What can hang from each mark:
R: L
F: G
X: L P Q
U: A Z
L: H R X
T: P
H: L
C: R
P: Q T
Q: P
G: F Z
Z: U
A: H

In the rows, zero is written as 128.
Known rows, with every way that one mark hangs from another:
A{H{L{X}}}: [115 160  90 143 151 155 139 108 112 107  81 128 118 151 103 151 149 165
 115 115  54 104 183 178  80 140 128  77 101 128 122 180 139 139 129 197
 159 100 135 111 138 119 130 111 151 160 130 137 143 141 125 110]
F{G{Z{U{A}}}}: [118 132 146 136 166 140 135 114 115 153 101 108 140 133  44 129 183 159
 110 149  92  91 204  82 157 112  95  77 128  91 130 196 103 110 135 200
 192 115 151 140 131 132 127 120 145 159 148  91 189 148 140 135]
X{L{H} P Q}: [128 138 138 148  97 214 107  89 107 165  40 124 127 160 120 139 142 152
 112 162  69 128 144 165 103 115 106  99 114 125 102 170 112 116 146 192
  99 117 142  87 106 125 119  91 164 157 142  87 128 126 125 145]
R{L}: [126 153 131 146 136 173 133 116 120 130  97 100 118 132 101 133 162 162
 114 151 122 109 162 130 125 140 117  98 128 104 136 180 133 140 138 218
 197 125 139 153 128 128 123 110 145 170 159 134 141  99 118 122]
X{L P Q}: [115 134 137 134 106 190 113 111 110 174  53 107 128 158 120 121 148 157
 117 152  82 135 175 151 125 110 116 109 116 120 112 177 113 108 154 199
 117 121 144 106 106 132 115  84 169 167 148  99 128 134 132 149]
U{A{H{L{X}}} Z}: [ 91 152  85  98 143 178 140  90 108 108 114 125 112 166  91 161 166 175
 131 126  43  83  94 149  57 163 118  74  96  85 120 187 134 117 111 210
 163 122 154 111 137 106 132 125 155 168 105 144 140 144 126 123]
T{P{Q}}: [125 144 115 155 152 174 134  94 117 148  91 135 131 138  81 114 162 159
 107 136  72 104  56 134 131 136 134 108 122 135 140 175 132 132 134 193
 131  90 149 143 121 138 124 130 133 161 158 112 129 118 121 128]
H{L{R X{Q{P}}}}: [ 88 155 115 136 152 189 113  99 111 120  49 142 107 167 116 155 146 177
 119 169  68 144 173 185 125 146  97  86 123 109 104 175 130 106 130 184
 109 141 138  88 150 125 116  91 165 176 125 184 146 127 125 104]
H{L{R X{P{Q}}}}: [115 149  68 129 164 177 127  86 116 120  92 150 115 176  88 151 150 169
 128 154  59 123  76 157 114 162 104  84 105 133 103 167 122 122 113 184
 124 116 144  97 141 126 118 117 164 170 126 148 158 136 125 113]
P{Q T}: [132 149 115 173 173 148 156  82 114 146 105 110 129 139  77 129 177 155
 121 132 102  91  61 130 105 126 135 100 120 109 153 162 129 120 124 194
 103 110 150 133 118 127 130 129 141 155 162 112 148  94 129 124]
F{G{Z{U{A{H}}}}}: [119 142 129 139 155 149 133 111 111 151  88 109 137 141  54 141 174 158
 107 120  80  89 249  98 133 128 104  70 130  88 125 197 113 101 132 195
 185 112 146 118 123 129 130 131 147 152 142  83 167 156 142 128]
G{Z}: [121 140 138 152 137 147 139 125 120 151  98 126 135 136  89 101 140 170
 117 138  80  96 183 122 133 123 121  95 119 139 138 190 114 119 139 199
 186 114 143 158 134 149 132 120 139 166 162 132 165 132 133 126]
L{H R X{P Q}}: [121 151 109 137 118 229 105  86 104 135  42 182 117 176 106 190 124 164
 105 181  63 141  98 164 122 144  91  77 110 130  66 155  90 112 127 182
 118 133 139  56 130 127 115 112 158 167 123 122 150 118 126 123]
Z{U}: [132 146 139 142 166 157 133 122 113 137  64 130 134 126  85 120 185 158
 108 146  89 108 159 122 163 122 104  91 125 123 113 171 127 142 145 201
 143 115 145 134 121 137 122 116 154 156 163 107 159 148 130 138]
X{Q}: [113 142 143 153 130 169 124 111 114 152  64 126 126 147 109 122 157 160
 110 144  91 114 178 139 139 119 122 105 114 112 108 170 119 120 143 207
 139 124 140 124 122 131 122  98 149 165 150 125 148  98 131 136]
X{P{T}}: [138 147 132 152 142 178 149 106 113 149  89 106 126 150  86 138 158 155
 116 143 105 109 108 152  97 122 129  95 101 143 155 167 109 115 138 193
 131 114 151 126 113 144 126 122 154 170 135  98 141 139 127 123]
U{A Z}: [ 96 137 128 107 131 181 137  99 114 127 111 123 119 152  97 132 174 172
 128 165  77  83  46 113 105 150 107  90 104  88 123 179 119 108 116 220
 168 126 162 149 131 118 128 128 146 174 120 117 146 117 126 144]
C{R{L{H X{P}}}}: [127 169 113 155 107 237 122  87 106 135 103 141 121 157 105 178 145 158
 108 169 121 112  70 164  93 146  88  90 116 119 126 177 117 138 132 199
 184 128 141  80 122 123 113 115 139 161 132 125 150 120 119 128]
F{G{Z}}: [117 134 138 158 144 149 137 123 120 146 109 114 137 140  76 109 134 164
 111 142  97 101 235 132 124 104 121  91 111 135 131 192 110 112 135 198
 223  95 142 158 137 145 131 112 137 158 150 121 169 116 134 116]
X{P}: [125 146 131 137 132 179 132 119 116 136  88 121 125 146 107 134 150 159
 114 150  90 121 142 152 117 130 117  96 105 158 133 174 114 122 138 199
 167 107 145 127 122 145 121 112 152 173 135 108 147 142 127 136]
H{L{R X{Q}}}: [103 144 100 128 146 173 120  89 112 125  61 137 114 172 102 145 155 171
 120 154  64 134 164 167 126 139 111  88 109 100  85 166 110 127 129 194
 133 132 136  90 146 123 120  92 164 170 130 168 150 118 129 109]
Z{U{A{H{L}}}}: [122 150 109 126 162 144 136  94 112 127  59 101 120 148  79 139 204 155
 120 115  58  83 189 116 125 156 108  76 116  74 127 184 136 128 130 200
 133 118 149 109 123 116 127 120 158 170 127 101 148 167 132 126]
H{L{R X}}: [107 151  92 127 155 169 129  95 116 105  74 142 115 159  96 147 155 174
 123 160  65 125 145 162 111 147 111  74 105 126 100 172 119 134 121 198
 156 121 143 112 154 125 124 107 153 171 127 159 152 135 123 104]
H{L}: [120 144 118 148 149 140 140 108 122 120  87 103 120 149 100 115 165 162
 122 139  74  93 170 158 110 133 120  97 104 122 133 180 133 139 134 205
 171 103 144 148 138 131 128  97 149 170 133 129 149 127 125 116]
F{G{Z{U}}}: [130 134 142 149 164 145 131 130 116 153  91 121 145 129  55 108 158 158
 104 141  94  94 252 117 165 103 102  88 128 120 122 190 112 124 145 189
 199 106 141 142 131 144 127 114 147 149 163 111 179 147 137 127]
U{A{H{L}} Z}: [ 96 145  96 106 134 170 141  86 115 120  98 104 110 170  94 130 173 170
 135 134  46  68 124 141  75 171 124  81  96  77 138 188 135 111 111 212
 159 120 156 127 131 111 136 131 155 175 102 132 130 138 125 124]
Z{U{A{H}}}: [118 156 128 126 155 160 136 104 109 138  56 120 125 135  84 150 199 154
 110 126  73 101 154 102 146 150 104  71 129  90 124 180 127 118 136 204
 124 118 151 106 117 121 124 133 152 164 143  77 150 153 132 138]
R{L{H X{Q{P}}}}: [121 167 135 161 129 228 108 101 109 128  63 143 108 143 113 193 145 164
 102 176 101 135 123 173 104 136  89  89 141  95 111 173 143 124 136 188
 130 144 130  91 132 115 115  92 148 157 154 151 142  83 113 114]
A{H}: [113 157 120 158 136 164 138 115 113 132  67 121 124 139 120 135 152 160
 108 126  68 107 184 151 107 140 134  82 115 135 121 178 134 121 135 202
 158 101 142 119 121 134 130 125 144 165 139 108 131 127 129 123]
X{L Q{P{T}}}: [107 149 157 167 132 186 132 101 108 168  54  90 125 142 107 122 170 159
 117 153  97 137 173 173 100 101 125 105 138 103 156 178 134  95 154 184
  56 136 147 108 111 127 122  85 163 163 161 113 119 126 129 129]
X{L{R}}: [101 144 124 136 126 180 123 100 113 136  65 121 124 148 133 113 157 167
 124 170  76 134 178 140 124 134 110  79 127 118 105 171 116 115 137 205
 124 121 151 124 129 129 122 110 159 165 151 107 128 133 124 125]
G{F Z{U}}: [122 138 151 148 163 137 133 139 111 153 102 116 147 125  61  96 141 174
 102 133 109  84 226 105 160 120 118  98 125 111 140 203 122 134 145 192
 158 111 141 135 128 151 126 127 152 161 177 145 192 175 143 128]
G{F Z{U{A{H}}}}: [113 146 138 132 157 131 135 120 107 157  99 110 143 134  63 127 149 171
 104 116  90  77 211  87 136 146 122  76 131  73 136 213 120 110 134 195
 142 117 143 106 122 135 129 139 151 170 155 123 181 178 146 130]

Rows:
[115 149 124 152 116 203 114  80 111 132  48 144 123 151 126 132 152 162
 116 187  55 128 126 150 118 139 103  70 122 121  86 164 114 113 125 196
 111 119 149 113 129 119 125 113 149 158 149  89 126 126 122 120] => X{L{H R}}
[147 162  93 143 164 194 147  91 112 146 127 106 120 150  65 178 159 158
 119 138 126 118  34 132  86 141 119  99 119 113 157 168 128 129 126 194
 138 126 142 106 116 121 121 119 153 155 163 133 152 108 119 121] => R{L{X{P{Q T}}}}
[ 97 147 112 133 137 190 117 100 108 135  59 159 121 158 119 152 145 171
 110 167  83 145 138 140 149 134 107  83 122 113  75 162 103 113 134 201
 133 142 138  91 138 126 116 106 156 168 147 146 155 105 130 124] => L{R X{Q}}
[115 135 156 133 163 129 132 124 112 154 117 107 144 130  53 117 157 176
 111 144 110  81 182  77 159 131 112  87 127  76 148 209 114 115 137 201
 149 123 149 134 128 138 126 127 151 172 164 126 194 172 144 138] => G{F Z{U{A}}}
[109 165 117 158 131 195 134 103 109 130 125 115 123 143 118 149 163 165
 112 157 140 118 117 146 121 137  98  94 129 102 135 182 128 138 138 216
 195 137 142 109 131 121 114 107 136 161 148 136 153 106 122 128] => C{R{L{X}}}
[126 164 129 179 112 208 128  86 111 139  90 117 120 150 119 139 164 155
 110 171 122  86 105 142 112 146  93  92 130  99 125 178 125 138 131 208
 187 125 142 114 122 119 120 115 129 163 144 112 142  90 119 124] => C{R{L{H}}}
[106 146 111 123 129 210 113 102 107 145  56 162 118 170 110 168 133 169
 111 172  85 151 135 158 138 143 103  89 112 132  83 161  91 103 132 191
 130 139 140  72 132 135 112 106 165 173 133 138 153 132 130 127] => L{R X{P Q}}
[ 96 139 133 135 115 195 111  91 111 160  37 122 124 159 128 115 158 166
 121 170  78 139 196 141 149 127 111  92 130  96  83 170 108  99 141 201
 103 136 144 103 122 121 118  93 167 167 154 110 129 115 130 131] => X{L{R} Q}
[134 163 115 149 133 201 121  95 112 117  97 140 117 132  99 183 148 163
 106 163  92 119  95 144  95 141  99  76 120 112 111 175 133 152 129 207
 177 120 134 125 136 113 122 112 136 154 154 130 148  93 114 117] => R{L{H X}}
[120 142 142 160 108 194 109  82 108 158  43 123 127 150 121 127 158 157
 113 164  72 121 155 158 109 111 112  97 120  97  91 170 121 120 143 198
 103 117 141 109 112 116 123  90 155 152 154  91 132 109 125 140] => X{L{H} Q}
[144 163 113 138 119 224 120 100 112 122  93 140 115 146  93 192 136 160
 107 171  99 123  85 153  86 142  91  80 111 132 117 174 124 144 130 198
 187 123 136 103 130 124 118 114 146 158 141 121 144 115 113 120] => R{L{H X{P}}}
[118 159  86 131 143 175 133 114 112 119  82 127 114 161 102 162 136 161
 115 116  57 117 176 186  72 148 124  82  93 146 126 184 130 130 131 188
 158  99 138  92 130 128 125 111 160 168 117 138 143 166 128 114] => A{H{L{X{P}}}}
[136 156  89 130 151 199 131 102 116 135 114 126 118 146  90 175 153 162
 116 148 112 134  65 131 113 149 106  98 123 119 128 175 136 135 128 202
 171 121 139 117 125 120 114 111 155 156 155 139 153 101 118 129] => R{L{X{P{Q}}}}
[ 98 161 128 158 135 230 104  88 105 124  36 184 110 157 121 186 137 172
 100 190  67 150 115 178 117 141  88  73 131 123  78 160 123 101 125 176
  89 137 138  66 141 123 116 111 151 167 133 155 148 107 124 110] => L{H R X{Q{P}}}
[117 166 121 177 107 224 115  81 104 147  78 136 119 158 120 168 156 160
 103 172 129 114 102 158 117 133  91  97 128  75 103 170 117 134 135 202
 161 147 134  76 122 107 115  98 138 156 148 142 152  81 122 129] => C{R{L{H X{Q}}}}
[ 95 148 112 109 125 187 136  94 110 130 100 123 115 156 114 143 168 171
 125 143  58  82  90 124  86 168 123  78 105  88 125 182 126 101 115 216
 159 123 157 124 122 116 132 142 147 175 118 108 129 129 127 137] => U{A{H} Z}
[131 148 110 142 150 171 137  89 109 148  81 103 120 172  77 157 153 157
 119 131  88 114 140 182  83 113 127 103  94 113 140 167 109 124 141 185
 115 130 139  86 122 127 124  93 165 167 129 145 152 146 130 116] => H{L{X{P{T} Q}}}
[101 152  96 127 142 158 134  76 116 120  61 116 109 173 105 152 174 166
 125 141  47 101 175 138 101 179 115  65 114  79 116 182 118 105 111 203
 141 127 151 111 139 113 128 125 153 184 107 118 129 137 126 110] => U{A{H{L{R}}}}
[121 157 100 116 171 150 136  98 108 118  73 123 120 144  72 169 198 163
 117 116  59 104 162 129 116 151 102  68 112  85 119 186 135 135 131 198
 130 117 145  95 132 109 126 113 159 157 128 110 162 176 132 127] => Z{U{A{H{L{X}}}}}
[115 157 107 152 138 206 119  82 108 110  71 184 121 149 110 175 140 170
 108 181  66 125  74 147 115 151  96  63 114 138  74 156 108 126 118 194
 139 119 143 101 147 123 124 127 140 156 135 125 152 114 122 111] => L{H R X}
[116 140 125 138  97 231 100  83 107 163  17 143 120 174 121 149 136 159
 116 183  61 145 148 159 122 133  97  86 121 114  74 164  98 100 135 186
  87 131 146  72 114 125 115 100 169 165 137  94 122 127 126 131] => X{L{H R} P Q}
[131 159 114 124 132 206 126 117 113 128 108 117 117 143  99 173 143 164
 112 155 117 133 123 147 100 140 103  91 114 136 134 179 121 141 138 206
 196 123 138 120 127 129 115 106 153 167 149 140 151 131 118 125] => R{L{X{P}}}
[139 157 118 135 113 228 111  97 108 145  70 141 114 160 104 194 131 157
 102 164 104 132 123 156 107 137  93  93 118 110 103 171 115 136 136 196
 158 139 131  79 121 116 116  96 154 162 147 137 146  98 117 125] => R{L{H X{P Q}}}
[134 154 117 149 131 211 121 103 107 123  86 167 124 147 101 184 132 159
 107 163  73 123  70 170  92 132  98  76  95 165 111 164 113 131 129 189
 151  99 142  97 130 133 120 116 145 156 129 110 157 132 121 130] => L{H X{P}}
[109 158  74 116 137 191 127 100 111 111  67 142 111 178 104 168 132 166
 117 134  43 128 169 182  85 164 114  66 101 137 107 174 115 120 121 184
 147 114 140  74 137 133 122 122 166 175 111 149 135 164 126  99] => A{H{L{R X{P}}}}
[112 142 127 150 109 203 106  73 108 153  25 150 120 165 120 135 145 161
 114 183  59 126 157 152 127 132 101  82 128  95  66 161 106 107 134 193
  89 133 142  90 122 117 121  96 160 157 149 100 123 101 127 125] => X{L{H R} Q}
[132 143 130 147 106 212 118  95 111 150  63 130 126 149 111 139 142 153
 115 164  64 118 126 163  92 119 106  87 109 145 119 172 118 120 139 192
 127  95 149 114 113 130 123 105 154 156 139  78 130 142 123 137] => X{L{H} P}
[118 154 107 131 150 199 142  91 108 129  89 143 124 160  82 177 144 166
 117 165  92 131  84 161  97 137 114  76 106 143 130 157  97 111 127 186
 119 131 150  88 129 140 122 130 157 171 133 127 145 151 127 110] => L{R X{P{T}}}
[111 143  93 110 135 192 115  99 111 132  55 143 113 182 102 159 142 168
 119 158  68 137 173 173 124 146 105  90 102 119  93 168 100 116 129 186
 130 139 138  77 137 130 115  91 169 176 121 156 151 139 128 115] => H{L{R X{P Q}}}
[128 151 124 146 125 216 111  92 104 144  59 164 122 158 106 181 131 158
 100 162  73 131  89 168 107 123 101  90  98 136  91 163 105 122 135 187
 133 116 135  73 123 127 118 102 151 156 133 121 159 116 126 135] => L{H X{P Q}}
[111 153 116 151 127 207 109  77 105 130  45 185 118 161 118 178 137 168
 104 175  70 132 105 156 128 141  95  74 117 111  57 154 102 118 123 190
 110 131 135  76 136 119 120 110 151 159 136 135 148 101 126 114] => L{H R X{Q}}
[139 150  82 148 176 163 151  77 112 134 113 111 124 164  57 154 160 159
 126 124  83 104  51 167  72 133 128  98  96 122 158 168 129 132 123 183
 103 110 146 106 126 123 126 112 158 156 135 134 156 138 127 115] => H{L{X{P{Q T}}}}
[111 159 119 149 105 227 117 107 106 161  92 119 120 165 126 157 153 159
 109 160 140 134 134 156 137 135  93 111 125 100 124 179 109 123 147 207
 176 151 137  72 113 125 107  88 153 168 143 146 153 110 126 141] => C{R{L{X{P Q}}}}
[ 86 145  87  98 135 187 133  80 113 114  81 123 104 184 103 135 170 176
 137 150  35  79 122 135  87 191 116  66 108  68 111 181 120  95 101 209
 146 132 161 111 136 111 132 138 159 185  97 143 128 140 124 112] => U{A{H{L{R}}} Z}
